Each row was made from one small tree. The marks that hang from a mark follow it in brackets, in the order of their numbers. Every link used is in the known rows. Write each row's tree.
Known rows:
k147(k16): [-0.31 -0.05  0.03  0.02 -0.04 -0.13  0.15 -0.18 -0.10  0.02 -0.12 -0.04
  0.04  0.09 -0.02 -0.16  0.10 -0.18 -0.20]
k350(k16 k448): [-0.19 -0.06  0.17  0.03 -0.07 -0.11 -0.11 -0.04 -0.11  0.56 -0.15  0.05
  0.13 -0.04 -0.02 -0.22  0.02 -0.07 -0.08]
k350(k448(k158)): [-0.05 -0.03  0.11 -0.04  0.03  0.01  0.00 -0.02 -0.09  0.37  0.01 -0.09
 -0.02  0.01 -0.02 -0.24  0.01 -0.02  0.00]
k16(k730(k147)): [-0.23 -0.05 -0.06  0.00  0.03 -0.13  0.05  0.12 -0.01 -0.07  0.01 -0.12
 -0.14 -0.01 -0.06 -0.21  0.42  0.10 -0.10]
k448(k147(k16(k350)) k158(k730)): [-0.15 -0.16 -0.04 -0.06 -0.04 -0.06  0.21 -0.01 -0.03  0.18  0.02 -0.09
 -0.11  0.13 -0.04 -0.20 -0.15 -0.23  0.20]
k16(k350): [-0.23 -0.06 -0.01 -0.03  0.03 -0.17  0.02  0.03 -0.10  0.15  0.06  0.01
 -0.06  0.13 -0.02 -0.23  0.26  0.01 -0.14]
k350(k16 k158(k730) k448): [-0.11  0.07  0.19  0.01 -0.07 -0.12 -0.06 -0.02 -0.10  0.52 -0.19 -0.03
  0.07 -0.07  0.00 -0.21 -0.15 -0.15 -0.08]
k448(k147 k158): [-0.02 -0.16  0.00 -0.07  0.04  0.05  0.06  0.02 -0.03  0.19  0.21 -0.18
 -0.13  0.04 -0.04 -0.22 -0.22 -0.08  0.43]
k158(k147(k16(k350)) k730(k448)): [ 0.07  0.12 -0.07 -0.10 -0.26 -0.20  0.19  0.03 -0.04 -0.03 -0.40  0.11
 -0.04  0.05 -0.06 -0.22  0.26 -0.33 -0.24]
k350(k16 k158 k448(k147)): [-0.12 -0.08  0.19 -0.04 -0.03 -0.06 -0.19  0.02 -0.07  0.73 -0.02 -0.08
  0.04 -0.08 -0.04 -0.25 -0.30 -0.06  0.18]
k147(k16(k350(k448) k730(k158))): [-0.50 -0.12  0.05 -0.01 -0.02 -0.20  0.08  0.00 -0.06  0.11 -0.09  0.02
  0.01  0.21 -0.03 -0.18  0.44  0.01 -0.51]
k350(k448): [-0.02  0.01  0.07 -0.02 -0.02 -0.08 -0.04 -0.01 -0.11  0.28 -0.09 -0.01
 -0.01 -0.08 -0.04 -0.24  0.14  0.03 -0.14]
k350(k158(k147 k730) k448): [ 0.22  0.21  0.03 -0.10 -0.13 -0.08  0.05  0.09 -0.09  0.22 -0.19 -0.03
 -0.05 -0.16 -0.05 -0.25 -0.18 -0.13 -0.05]
k158(k147 k730(k448)): [ 0.31  0.19 -0.08 -0.09 -0.24 -0.12  0.13  0.10 -0.03 -0.16 -0.32  0.05
 -0.09 -0.10 -0.05 -0.23  0.19 -0.25 -0.05]
k730(k147(k16(k350)) k158 k448): [-0.15  0.05  0.11 -0.18  0.01 -0.22 -0.11  0.01  0.08  0.13 -0.20 -0.16
 -0.04  0.18 -0.06 -0.24  0.85 -0.24 -0.43]
k350(k158 k448): [-0.06  0.06  0.13 -0.05  0.04 -0.06 -0.09 -0.01 -0.11  0.39 -0.02 -0.13
 -0.03 -0.07 -0.02 -0.24 -0.04  0.01 -0.11]
k16(k350 k730(k158)): [-0.41 -0.11 -0.01 -0.02  0.04 -0.18  0.04  0.15 -0.03 -0.14  0.14 -0.03
 -0.10  0.22 -0.01 -0.19  0.53  0.13 -0.33]
k16(k350 k730): [-0.42 -0.15 -0.06  0.02  0.02 -0.17  0.08  0.13 -0.07  0.00  0.10  0.02
 -0.13  0.16 -0.02 -0.20  0.40  0.18 -0.24]
k147(k16(k350(k448) k730)): [-0.51 -0.16  0.01  0.02 -0.04 -0.19  0.11 -0.02 -0.09  0.23 -0.12  0.06
 -0.01  0.16 -0.04 -0.18  0.33  0.05 -0.43]

Which tree is each row?
[-0.09  0.02  0.00 -0.07 -0.10 -0.10  0.02  0.15  0.04 -0.26 -0.07 -0.07
 -0.09  0.06 -0.04 -0.20  0.52 -0.01 -0.25] => k16(k730(k158(k147) k448))
[-0.35 -0.14 -0.01  0.01  0.00 -0.16  0.00  0.16 -0.09  0.23  0.01  0.07
 -0.10  0.09 -0.04 -0.23  0.42  0.23 -0.33] => k16(k350(k448) k730)
[ 0.14  0.16 -0.06 -0.08 -0.27 -0.15  0.21 -0.01 -0.03 -0.13 -0.43  0.06
 -0.03 -0.04 -0.06 -0.20  0.17 -0.36 -0.18] => k158(k147(k16) k730(k448))
[-0.26 -0.15  0.00 -0.09  0.00 -0.15 -0.07  0.21  0.04 -0.03  0.07 -0.05
 -0.18  0.16 -0.03 -0.23  0.66  0.12 -0.25] => k16(k350 k730(k158 k448(k147)))
[-0.43 -0.14  0.05  0.01 -0.04 -0.08  0.15 -0.09 -0.03  0.00 -0.11 -0.09
 -0.04  0.17 -0.01 -0.15  0.31 -0.10 -0.25] => k147(k16(k730(k448(k158))))
[-0.17 -0.01  0.05 -0.12 -0.02 -0.21 -0.07  0.00  0.02  0.31 -0.25 -0.09
 -0.07  0.11 -0.07 -0.25  0.68 -0.19 -0.32] => k730(k147(k16(k350)) k448)
[ 0.05 -0.11  0.06 -0.11 -0.01  0.03 -0.04  0.03  0.01  0.21  0.03 -0.17
 -0.15  0.03 -0.02 -0.25  0.14 -0.11  0.22] => k730(k448(k147 k158))
[-0.46 -0.09  0.02  0.04 -0.02 -0.14  0.17 -0.08 -0.04 -0.21 -0.06 -0.08
  0.01  0.16 -0.02 -0.13  0.31 -0.08 -0.35] => k147(k16(k730(k158)))
[-0.42 -0.11  0.11  0.06 -0.04 -0.14  0.00  0.02 -0.03  0.03  0.02 -0.04
  0.07  0.12  0.00 -0.15  0.23 -0.04 -0.12] => k350(k16(k730(k158)))
[-0.32 -0.13  0.16  0.00 -0.01 -0.06 -0.07  0.08 -0.02  0.61 -0.04 -0.08
  0.04  0.05 -0.04 -0.22  0.13  0.00  0.00] => k350(k16(k730(k147)) k448(k158))
[-0.30 -0.06  0.13 -0.01 -0.04 -0.16 -0.11  0.08  0.05  0.15 -0.10 -0.10
  0.02  0.09 -0.02 -0.19  0.54 -0.09 -0.17] => k350(k16(k730(k147 k158 k448)))
[-0.30 -0.16  0.00 -0.08  0.02 -0.13 -0.07  0.19  0.00  0.19  0.09 -0.09
 -0.23  0.11 -0.02 -0.24  0.38  0.15 -0.12] => k16(k350(k158) k730(k448(k147)))
[-0.12  0.05  0.04 -0.07  0.01 -0.17  0.01  0.06 -0.06  0.15 -0.04 -0.06
 -0.13  0.10  0.01 -0.23  0.27 -0.08 -0.19] => k16(k350(k158(k730(k448))))
[-0.01  0.05  0.04 -0.06 -0.05 -0.09  0.06 -0.04 -0.04  0.05 -0.14 -0.15
 -0.12 -0.04 -0.01 -0.21  0.02 -0.21 -0.04] => k350(k158(k730(k448(k147(k16)))))
[-0.10 -0.03  0.17 -0.05 -0.12 -0.03 -0.03  0.01 -0.07  0.64 -0.10  0.02
  0.13  0.04 -0.04 -0.23 -0.22 -0.17  0.12] => k350(k16 k448(k158(k147)))
[-0.16  0.07  0.06 -0.10  0.04 -0.18  0.02 -0.05  0.03 -0.04 -0.10 -0.21
  0.02  0.10 -0.06 -0.20  0.46 -0.24 -0.25] => k730(k147(k16) k158)
[-0.07 -0.11  0.01 -0.08  0.00 -0.13 -0.08  0.11 -0.09  0.44  0.01  0.05
 -0.09  0.01 -0.06 -0.28  0.16  0.08 -0.05] => k16(k350(k448(k147)))
[-0.44 -0.06  0.06 -0.03  0.02 -0.18  0.10 -0.12 -0.10  0.23 -0.04 -0.06
  0.01  0.20 -0.01 -0.18  0.10 -0.15 -0.26] => k147(k16(k350(k158)))
[ 0.20  0.03 -0.05 -0.05 -0.11 -0.09  0.06  0.05 -0.02 -0.08 -0.20 -0.04
 -0.17 -0.12 -0.03 -0.23  0.25 -0.14  0.03] => k158(k730(k448(k147)))
[-0.29 -0.12 -0.02 -0.08 -0.05 -0.10  0.05  0.19  0.00  0.12  0.03 -0.01
 -0.15  0.21 -0.03 -0.22  0.44  0.06 -0.16] => k16(k350 k730(k448(k158(k147))))
[-0.24 -0.21  0.09  0.04 -0.10 -0.09 -0.10  0.11 -0.06  0.50 -0.07  0.05
  0.01 -0.08 -0.06 -0.23  0.00  0.09  0.08] => k350(k16(k730) k448(k147))
